Every row comes from one small tree of marks. Brackets hold a mark, then the marks that hang from it, in the order of their numbers. Every link used is in the known rows. Which tree was each row made from?
Known rows
[q_754 [q_198 q_252]]: -0.25,1.60,-1.10,0.99,0.54,1.85,-1.18,3.48,-0.80,1.45,-0.69,-0.99,2.37,-0.13,1.04,-1.16,-1.13,1.70,-1.95,-2.24,0.69,-2.01
[q_704 [q_252 q_636] [q_754 q_198]]: 0.12,0.60,-2.27,2.32,1.37,2.03,-2.51,0.15,-1.08,2.21,1.23,-0.63,1.23,-0.93,-3.72,0.26,-1.71,2.52,-0.07,-5.16,-0.95,-1.32
[q_992 q_252]: -0.73,1.05,-1.64,2.06,1.01,0.14,-1.60,0.98,-2.12,0.70,-0.07,-1.01,1.67,-1.61,-0.48,-0.09,-2.21,1.28,-1.91,-1.76,-0.29,-1.37
[q_636 [q_754 q_198 q_252 q_704]]: 1.22,1.80,-0.78,-1.84,1.04,4.98,-0.75,4.44,0.38,1.23,-0.52,-0.17,0.03,1.48,-1.42,2.10,-1.31,1.59,-1.99,-3.39,0.71,-2.94
[q_252 q_198 q_704]: -2.57,0.30,-2.26,-1.02,1.25,0.95,0.01,3.52,1.78,-0.19,2.81,-0.57,0.30,-1.83,-1.99,-1.22,0.22,-0.64,-2.34,-2.72,0.04,-0.09
[q_198 q_252 [q_754 [q_704 q_992]]]: 0.93,0.14,-2.40,0.16,-2.63,2.93,-3.89,2.98,-2.88,-0.29,-0.31,-0.43,0.40,-1.73,-0.77,3.26,-3.24,1.74,-0.85,-1.49,-2.80,-1.44
[q_636 [q_754 [q_252 q_198]]]: 0.79,1.91,-1.07,-0.54,1.89,3.21,-0.42,2.13,0.86,0.93,2.70,-0.56,0.15,-0.30,-1.33,0.43,-0.84,2.17,-0.72,-1.73,0.41,-0.90
[q_992 [q_252 q_198 q_704]]: -2.06,0.80,-2.39,0.25,1.76,-0.70,-0.31,2.22,-0.07,0.14,2.05,-0.64,1.22,-2.50,-1.33,-1.29,-1.48,-0.10,-2.93,-2.21,-0.02,-0.97
[q_754 [q_704 q_198] q_992]: 0.33,1.56,-1.30,-0.07,-1.37,3.60,-1.94,4.96,-2.80,1.54,-4.07,0.56,1.43,2.48,-1.39,3.75,-2.80,1.02,-2.19,-4.40,-2.33,-3.69
[q_636 q_198 [q_754 q_252 q_704 q_992]]: 2.77,3.07,-2.18,-1.97,0.69,5.27,0.05,4.95,0.59,1.70,-0.92,0.40,0.11,2.44,-0.54,3.04,-0.93,1.96,-2.36,-3.32,0.26,-3.38
[q_198 q_252]: 0.00,0.57,-1.05,2.52,-0.53,0.08,-2.27,1.74,-1.11,-0.18,0.71,-0.73,1.87,-2.00,1.99,-0.07,-3.00,1.75,-1.46,-0.38,-0.23,-0.89
[q_992 [q_252 q_198]]: -1.05,1.79,-2.20,1.38,2.19,-0.15,-0.79,1.54,-1.01,1.36,1.31,-1.23,1.86,-1.90,-0.84,-1.43,-1.30,1.20,-2.05,-1.85,0.11,-0.89
[q_754 q_704 [q_992 q_252]]: -0.34,1.54,-1.68,1.10,-0.85,1.78,-2.17,3.46,-3.04,1.21,-3.81,1.09,1.68,0.19,-0.02,4.54,-4.02,0.68,-2.65,-2.84,-2.19,-3.78
[q_252 [q_198 q_754]]: -0.25,1.60,-2.63,-0.73,1.14,2.71,-0.91,2.29,-0.25,1.04,2.63,-1.71,0.59,-1.11,-2.89,-0.63,1.36,1.43,-0.04,-2.38,-1.15,0.57
[q_636 [q_754 q_198 q_252 q_704 q_992]]: 1.27,2.52,-0.71,-1.49,0.45,4.91,-0.73,4.51,-0.52,1.84,-1.57,0.96,0.69,1.94,-0.81,3.58,-2.28,1.81,-1.85,-3.30,-0.48,-3.90
[q_636 q_198]: 0.82,1.86,-2.60,0.20,1.06,3.36,-0.33,3.45,0.21,1.53,-0.31,-1.68,0.98,1.01,-0.59,-0.92,1.34,1.49,-1.75,-3.14,1.13,-1.02
[q_252 q_636 [q_704 q_198 q_754 q_992]]: -2.00,-0.56,-1.90,0.91,-0.22,3.24,-3.30,1.40,-1.29,0.79,1.68,-0.08,-0.28,0.10,-4.73,1.31,-0.79,0.37,-0.19,-6.25,-2.01,-0.45
[q_198 q_252 [q_636 [q_754 q_704 q_992]]]: 2.00,1.36,1.27,2.10,-1.25,3.69,-3.29,1.82,-0.43,-2.26,0.72,-0.24,1.75,-2.72,0.42,2.98,-3.06,1.59,-0.89,0.39,-1.96,-0.33
[q_252 q_636 [q_704 q_992]]: -3.16,-0.27,-1.55,2.01,-0.18,2.57,-3.17,1.24,0.51,0.16,1.13,0.58,0.20,-1.37,-2.18,2.02,-1.12,-0.30,-0.64,-3.79,-0.96,-0.08
[q_636 q_754]: 0.17,0.76,-0.35,-0.50,0.76,5.03,-0.98,1.39,0.01,0.23,0.87,-1.26,-0.44,0.27,-2.34,1.36,-0.55,1.62,0.00,-2.27,-0.73,-0.27
[q_636 [q_754 q_198]]: 0.13,1.44,-0.29,-1.38,1.30,5.81,-0.30,2.58,0.29,1.18,0.14,-1.37,0.03,1.29,-2.41,0.45,0.34,1.67,-0.46,-3.19,-0.02,-1.12
[q_198 q_636]: 0.63,1.05,0.65,2.87,0.03,3.40,-3.09,1.01,-0.66,-1.37,0.82,-1.40,1.82,-2.53,-1.46,0.77,-0.01,1.20,-0.31,-0.83,-0.84,0.93

Which tree is each row?
-1.24,2.18,-1.99,2.50,2.76,-0.12,-1.33,0.45,-0.04,1.35,2.27,-1.11,1.99,-1.84,-1.13,-1.15,-0.50,1.04,-1.09,-2.57,0.31,0.04
[q_992 [q_252 q_198 q_636]]
1.28,0.62,-2.43,1.16,-0.28,1.69,-1.97,1.47,-3.96,2.39,-0.26,-0.32,1.46,0.74,-4.39,0.67,-3.96,3.35,-0.78,-5.32,-3.20,-2.88
[q_704 q_198 q_252 [q_754 q_992]]
-0.88,2.50,-1.82,1.87,0.80,0.49,-1.06,1.64,-2.31,1.94,-0.68,0.44,2.50,-0.80,-0.01,1.29,-2.50,1.56,-1.52,-1.81,-1.78,-2.14
[q_754 [q_992 [q_252 q_198]]]
0.16,-0.08,-2.28,3.18,0.78,1.21,-3.17,-1.07,-1.34,1.27,1.96,-0.56,0.67,-1.93,-3.63,1.15,-2.57,2.53,0.37,-4.21,-1.63,-0.50
[q_704 [q_252 q_636] q_754]
0.35,2.94,-1.32,2.01,2.17,1.14,-1.57,3.02,0.29,2.37,0.97,0.17,2.54,0.41,0.56,-0.47,-0.31,2.07,-1.40,-3.39,2.14,-2.36
[q_754 q_198 [q_252 q_636]]
-0.57,2.07,-2.08,0.67,-0.08,1.53,-1.61,3.79,-2.16,1.66,-2.85,0.93,1.79,-0.03,-0.28,3.58,-3.40,0.60,-2.79,-2.90,-1.95,-3.42
[q_754 q_704 [q_992 [q_252 q_198]]]
-1.86,-0.09,-0.40,0.13,0.76,3.36,-1.46,0.98,2.44,-1.43,3.07,-0.15,-0.84,-0.79,-3.00,1.75,0.14,-0.60,-0.09,-3.71,-0.52,0.67
[q_252 [q_636 q_754] q_704]
-0.92,-0.07,-2.43,1.46,-1.16,3.41,-3.50,3.41,-1.70,1.84,-3.36,0.40,0.64,-0.79,-1.87,3.38,-4.63,1.56,-2.60,-3.34,-1.36,-3.02
[q_754 [q_704 q_252 q_992]]
2.15,2.67,-0.86,1.16,-0.95,1.88,-2.66,5.12,-2.53,0.94,-2.27,1.61,2.47,0.94,0.06,3.90,-3.88,1.81,-2.76,-3.01,-1.32,-4.26
[q_754 q_252 [q_704 [q_198 q_636]] q_992]
1.14,1.76,1.11,1.89,0.28,4.59,-2.46,0.48,-0.85,-1.24,0.90,-0.78,1.44,-1.99,-2.07,2.21,-0.95,1.54,-0.04,-0.70,-1.96,0.32
[q_198 [q_636 [q_754 [q_992 q_252]]]]
-1.61,0.42,-1.78,1.39,1.37,0.17,-1.76,0.74,-0.99,0.10,1.76,-0.40,0.94,-1.72,-2.22,0.28,-1.18,0.02,-1.57,-4.07,-0.53,-0.94
[q_992 [q_252 q_636 [q_704 [q_754 q_198]]]]
-1.25,1.29,-2.76,0.68,1.07,-0.19,-1.43,3.56,0.26,1.33,2.39,0.90,1.18,-2.02,-0.10,-0.12,-2.27,1.14,-2.78,-1.85,0.73,-2.02
[q_754 [q_252 q_198 [q_704 q_992]]]
1.07,2.55,-2.07,2.64,1.73,0.53,-1.79,2.11,0.61,1.41,2.05,0.02,1.79,-0.26,0.79,0.12,-0.43,2.07,-1.18,-2.48,1.84,-1.32
[q_754 [q_252 [q_636 q_198]]]
0.62,1.18,-1.12,1.45,1.24,2.70,-1.51,1.22,0.36,1.24,1.40,-1.23,1.19,0.73,-4.14,-0.79,-2.27,2.74,-0.50,-4.70,-0.69,-1.00
[q_704 q_198 [q_252 [q_636 q_754]]]
0.22,0.75,-2.24,1.27,0.11,2.68,-2.33,3.25,0.63,0.82,-1.54,-0.32,0.75,-0.16,-1.64,2.29,-2.29,1.02,-2.26,-3.95,-0.02,-1.98
[q_754 [q_704 [q_252 [q_636 q_198]]]]
-0.41,1.05,-1.91,2.15,0.35,4.37,-3.10,1.16,-1.29,3.08,-0.18,-0.37,1.17,0.60,-4.61,0.34,-3.82,3.43,-0.51,-4.99,-1.70,-1.75
[q_704 q_198 [q_252 [q_636 q_754]] q_992]
-0.42,1.96,-1.36,2.07,2.08,0.41,-1.38,1.10,-0.79,0.37,1.75,-1.46,2.26,-2.88,-1.19,-1.30,-0.85,1.20,-1.84,-1.21,-0.12,-0.05
[q_992 [q_252 [q_198 q_636]]]
-0.86,-0.39,-1.24,2.31,-0.46,-0.24,-2.82,0.90,-0.06,-1.26,2.92,-0.10,0.84,-2.62,0.25,0.74,-2.37,0.46,-0.85,-2.17,-0.84,-0.08
[q_198 [q_252 q_636 [q_704 q_754]]]
-1.61,1.37,-2.58,2.73,1.40,3.53,-2.81,0.29,0.65,3.16,1.32,0.08,1.06,-1.88,-3.32,0.67,-3.21,2.90,-0.40,-3.07,-1.16,-0.65
[q_704 [q_252 q_198 [q_636 q_754]] q_992]
2.35,0.43,-0.42,1.54,-0.53,2.50,-3.23,1.56,-3.48,-0.42,1.91,-1.99,1.49,-0.82,-2.95,-0.70,-1.29,2.47,-0.19,-3.43,-2.08,-0.26
[q_704 [q_198 q_252 q_636] q_754]
0.43,1.31,-1.78,0.58,-1.30,2.57,-1.95,4.48,-2.37,1.72,-3.89,0.90,1.81,1.49,-1.84,3.56,-4.70,1.69,-2.70,-4.36,-2.44,-4.22
[q_754 [q_704 q_198 q_252] q_992]
1.05,0.76,0.63,1.50,-0.28,5.91,-3.37,1.50,-0.17,-1.11,0.07,-0.87,0.59,-2.13,-3.09,2.80,-1.70,1.52,-0.61,-1.50,-1.60,0.04
[q_198 [q_636 [q_754 [q_704 q_252 q_992]]]]
-1.69,0.73,-2.83,-2.09,0.11,1.85,-0.32,3.37,0.43,-0.38,2.95,-0.14,0.11,-1.63,-3.20,0.62,0.35,-0.32,-1.23,-2.82,-2.14,-0.19
[q_252 [q_198 [q_754 q_992]] q_704]
0.63,1.56,-1.11,1.61,0.99,2.71,-1.53,1.25,-0.09,1.54,0.87,-0.68,1.49,0.95,-3.82,-0.03,-2.71,2.89,-0.48,-4.67,-1.22,-1.41
[q_704 q_198 [q_252 [q_636 [q_754 q_992]]]]
-0.48,1.58,-0.86,-0.78,0.88,3.51,-0.27,1.61,-0.36,0.52,0.90,0.01,0.28,-0.26,-2.05,1.95,-1.81,1.13,-0.91,-2.21,-1.80,-1.36
[q_636 [q_754 [q_992 [q_252 q_198 q_704]]]]
